Each row comes from the steps of one walk. Every step used is in the known rows, and no mark comes twice. Write the walk behind each row, first mark first.
(in the rows, 128 means zero)
Known rows
kudat > kiman > paru: [121 124 149 112  86 111 110 155  99 132  93 110 124 127 125  63 131 126
 121 140 107 155 144 128 152 148 124 105 126 106]
sovu > relal > kudat: [120 182 166 156 111 100 149 126 156 117 166 135 129 102  99 130 127 164
 147 127 105  90 120 116 128 112 125 129 120 148]
paru > kiman > fopimin: [107 166 103  97 120 158 129 133  91 114  90 114 133 137 120 132 134 114
 183 134  65 128 140  99  94 113 137 128 130 134]
relal > kudat > paru > kiman: [121 207 172 137 121 100 155 135 114 136 102 107 130 109 143 120 116 141
 133 130  71 133 111  89 122  99 119 121 162 109]
kiman > fopimin > bimag > kudat: [103 134  56 119  82 154 160 138 119 100 143 132 124 133 125 146 147 110
 179 118  70 106 144 146 125 117 123 118 123 118]
fopimin > bimag > relal: [ 91 120  74 115  91 128 142 135 153 103 139 121 132 149 137 151 125 110
 147 140  90 125 116 118 128 107 127 143 112 135]
kiman > relal > paru: [110 111  84 153 144  85 163 121 124 127 129 124 105 139 121  92 125 136
 122 122  65 162 144 134 123  98 153 113 160  92]
kiman > bimag > kudat > paru: [ 96 146 145 123 125 121 151 142 112 141 128 118 131 130 171 137 131 139
 147  94  52 133 135 163 158 107 108 118 159 101]
kudat > paru > kiman: [113 155 150 121 123 104 134 119 108 143  87  98 132 138 152 119 117 126
 132 114  75 162 114  92 121  96 121 124 145 111]
kudat > kiman > fopimin > bimag > relal: [ 89 176  32 104  58 148 125 151  91  92 125 110 130 171 146 138 132 110
 181 136  41 121 136 115 141 120 117 158  89 133]
relal > kudat > bimag: [115 194 160 167 121 125 145 142 146 122 153 110 128  96 138 134 137 145
 142 133 107  91 128 153 157 115 117 106 151 131]
kudat > paru > kiman > bimag > relal: [ 57 166 146  92 129 118 136 139 113 129  84  90 143 159 174 144 116 127
 164 125   9 162 120 106 129  86 118 148 147 124]
paru > kiman > fopimin > bimag: [ 83 142  76  73  89 143 144 137 110 107  94 113 137 151 113 146 127 102
 186 132  63 130 136 100  90 105 137 123 114 127]
paru > kiman > bimag > relal: [ 58 147 123  88 136 152 134 143 116 116  91 112 142 148 142 138 123 123
 168 160  34 135 129 117 110  95 123 163 139 136]
sovu > relal > robip: [ 94 162 139 152 112  76 129 127 151 141 153 107 127 152 114 111 141 126
 128 119  99 127 146 114 100 114 129 116 133 145]
kudat > paru > kiman > relal: [109 135 109 145 130  92 149 104 100 135  77 114 122 130 156 105 110 137
 123 106  45 190 128 102  98  93 141 131 159 119]
paru > kiman > relal > kudat > bimag: [ 92 190 132 180 129 122 160 118 121 121 115 117 115  87 131 112 133 151
 140 146  45 128 140 139 107  90 145 112 178 128]
sovu > relal: [111 131 140 144 110 106 132 108 148 125 153 128 131 134 110 123 123 148
 146 110 111 120 129 118 125 114 130 118 102 154]
bimag > relal > paru > kiman: [ 83 150 104 133 135 117 148 124 117 111 102 101 122 149 135  98 124 114
 155 157  26 141 114  93 115  75 121 126 152 101]
kudat > bimag > relal > sovu: [102 155 103 151 127 139 120 138 154 110 128  91 129 145 152 142 166 118
 168 112  64 100 129 134 152 100  81 109 149 136]
sovu > relal > paru > kiman: [ 86 144 140 130 131  81 154  99 132 131 120 109 122 145  93  86 120 139
 156 139  49 136 123  93 106  70 136  99 129 112]
sovu > relal > kudat > kiman: [127 223 154 163  91 108 139 129 112 125 153 130 123 108 110  94 132 170
 143 136  93  94 125 108 136 117 115 133  98 142]
kiman > fopimin > bimag > relal > kudat: [ 96 188  77 113  72 138 167 172 139  74 148 119 132 134 128 176 134 119
 192 140  54  89 128 118 127 111 124 155 122 135]
relal > robip: [112 160 127 137 127  99 126 144 130 146 127 107 122 147 132 110 139 108
 104 135 117 132 149 122 107 132 128 122 154 122]
kudat > paru > kiman > fopimin: [109 173 126 109 112 123 135 133  89 121  80 100 134 147 151 142 116 118
 179 105  43 159 129  88 117 104 119 126 137 121]
kudat > kiman > fopimin: [133 181  87 117  94 151 116 143  69 117 114 115 122 148 135 114 140 129
 172 127  78 128 146 121 141 141 116 140 105 123]
fopimin > relal: [113 159 122 148 106 106 160 123 138 119 126  96 125 116 120 108 144 137
 127 136 124 124 118 144 124 108 122 161 127 130]

Which walk is each row?
[ 69 157 113  72 148 148 127 160 127 123  67 105 137 158 136 134 154 123
 180 145  23 110 133  99  98  90  98 147 148 124]  paru > kiman > bimag > relal > sovu
[111 173 128 192 127 110 162 133 140 116 146 120 113  90 137 128 136 158
 136 130  79 119 143 160 140 110 139 116 169 130]  kiman > relal > kudat > bimag
[113 210  54 176  85 121 179 131  63 103 127  86  98 126 124  48 168 135
 181 138  12 109 143 158 148  81 103 137 144  73]  bimag > kudat > kiman > fopimin > relal > paru
[114 126  84 114 152 119 133 122 114 131  65 130 119 135 113 100 150 132
 144 119  63 144 136  94  66 105 129 122 165 115]  paru > kiman > relal > sovu
[ 84 208 194  87 133 105 159 160 109 150  95 105 141 123 150 138 116 147
 150 134  47 136 125 108 125  96 123 131 159 106]  relal > kudat > paru > kiman > bimag
[106 153 105 148 123  79 180 126 139 129 129  81 111 132 113  85 141 135
 131 140  93 139 123 137 136  84 122 141 147  87]  fopimin > relal > paru
[ 75 242 188 116 109  88 188 152 125 142  84  76 134 107 137 119 130 158
 157 138  42 135 112 123 119  74 117 165 160 105]  fopimin > relal > kudat > paru > kiman > bimag
[119 184 132 157 117 132 145 150 138  96 146 130 127 109 137 144 134 141
 138 152  85  96 116 120 135 117 119 159 141 136]  bimag > relal > kudat
[ 78 134 121 101 132 142 132 154 132 113 126 115 137 149 148 158 127 129
 157 142  66 125 133 141 139 118 123 159 131 137]  kiman > bimag > relal
[ 90 146  60 102  88 164 161 128 100 101 106 126 131 129 120 129 139 106
 188 134  36 111 140 128  95  96 130 119 137 115]  paru > kiman > fopimin > bimag > kudat
[137 141 129 169 115 121 150 117 113 127 136 116 121 116 166 117 132 136
 128  96  80 137 118 144 155 106 109 113 161 107]  bimag > kudat > paru
[112 137  96 176 125 114 164  98  89 124  97 128 115 106 157  91 128 145
 126  97  18 171 128 130 108  80 132 117 186 105]  bimag > kudat > paru > kiman > relal
[ 81 173  29 104  69 116 149 155  92  96 131  96 117 185 135 112 130 102
 191 143   8 129 141 111 149  98 117 135 108  91]  kudat > kiman > fopimin > bimag > relal > paru
[101 195  97 121 103 133 160 126 100 104  82  87 128 125 112 116 145 126
 180 144  62 132 131 117  90  92 129 167 130 131]  paru > kiman > fopimin > relal
[121 144  69 156 122  89 147 123  81 135 117 126  95 145 130  58 126 145
 117 136  50 162 147 127 134 105 140 119 148  82]  kudat > kiman > relal > paru
[137 155  67 135 127 115 121 134  85 134  92 129 108 143 124  74 156 143
 131 112  77 135 147 117 114 126 115 127 136 108]  kudat > kiman > relal > sovu
[ 97 130 134 145 126  71 155 109 151 128 154 112 116 147 101 106 125 145
 147 118  81 128 129 113 137  87 128  99 119 115]  sovu > relal > paru
[100 142 125 114 146 107 145 119 116 137  96 109 119 140 116  86 125 117
 139 157  63 143 126  98 103  84 131 103 152  88]  relal > paru > kiman
[135 150  63 187 106 140 144 113  63 122 126 149 101 104 141  62 143 155
 118 124  57 139 150 160 126 120 124 133 148 110]  bimag > kudat > kiman > relal
[128 228 118 159  96 138 132 152  94 106 137 126 119 114 143 101 139 147
 136 159  69  96 118 115 151 124 105 160 126 130]  bimag > relal > kudat > kiman
[116 160 129 153 116 124 149 107  98 132 102 115 125 113 157 100 130 131
 136 111  52 144 119 119 127  89 110 108 169 104]  bimag > kudat > paru > kiman
[ 92 147 114 173 116 138 123 123 138 100 143  98 130 129 165 144 136 123
 152 128  70 115 125 149 168 103 106 125 136 146]  kudat > bimag > relal
[ 91 168 112 153 126  64 140 124 102 153  86  97 118 150 154  89 128 114
 102 106  34 196 146  95  82  91 143 120 190 110]  kudat > paru > kiman > relal > robip
[ 75 144 154  71 147 145 131 139 110 141  82 116 138 139 126 130 123 128
 156 153  67 135 138 124 100 108 130 129 139 122]  paru > kiman > bimag
[122 148  51 190 122 107 164 115  67 122 133 133  88 122 134  35 144 150
 124 136  26 142 149 156 140  94 131 110 170  71]  bimag > kudat > kiman > relal > paru
[ 92 163 122 112  39 107 144 182 124 101 122 109 130 121 131  92 131 125
 142 159  67 122 131 119 153 125 123 127 117 108]  fopimin > bimag > relal > kudat > kiman > paru
[ 81 236 112 137  92  77 164 143 104 136  80  46 126 155 144 102 149 110
 153 112  30 164 140 101  92  83 116 153 168 112]  kudat > paru > kiman > fopimin > relal > robip
[ 97 140 103 121  85 115 165 109 121 131 108 114 129 127 148 107 121 116
 145 112  45 144 114 116 116  79 115 103 150  95]  fopimin > bimag > kudat > paru > kiman
[142 220 140 145 104 129 135 149  94 133 133 133 117 107 130  91 137 150
 128 149 107  99 127 120 145 138 116 140 127 117]  relal > kudat > kiman
[104 123  93 137 140 128 143 110 103 128  84 134 120 121 117 101 125 138
 125 137  64 165 137 114  80 107 156 135 154 130]  paru > kiman > relal
[ 63 135 115 103 149 109 152 156 130 118 132 107 126 166 140 134 130 126
 158 148  33 129 135 139 148  91 121 134 148  97]  kiman > bimag > relal > paru
[ 54 170 138  94 136  88 183 134 120 139  82  73 120 141 111  85 139 133
 161 171  31 138 133 134 104  62 129 147 157  84]  fopimin > relal > paru > kiman > bimag
[141 192 171 149 117  92 153 149 134 134 139 115 128 109 152 140 122 149
 127 108 105 125 112 116 152 117 112 126 148 114]  relal > kudat > paru
[ 95 130 136 119 136 152 145 141 116 127 135 137 127 119 136 131 145 140
 150 130  75 105 147 173 136 117 125 128 151 114]  kiman > bimag > kudat
[ 96 165 103 152 116 111 126 147 127 118 136 106 126 156 152 118 145 101
 115 138  77 134 142 121 113 117 121 147 160 135]  bimag > relal > robip
[ 74 170 128  74 140 112 128 160 119 134  63  88 141 170 160 141 142 122
 180 107   4 136 121  91 122  82  89 137 157 112]  kudat > paru > kiman > bimag > relal > sovu
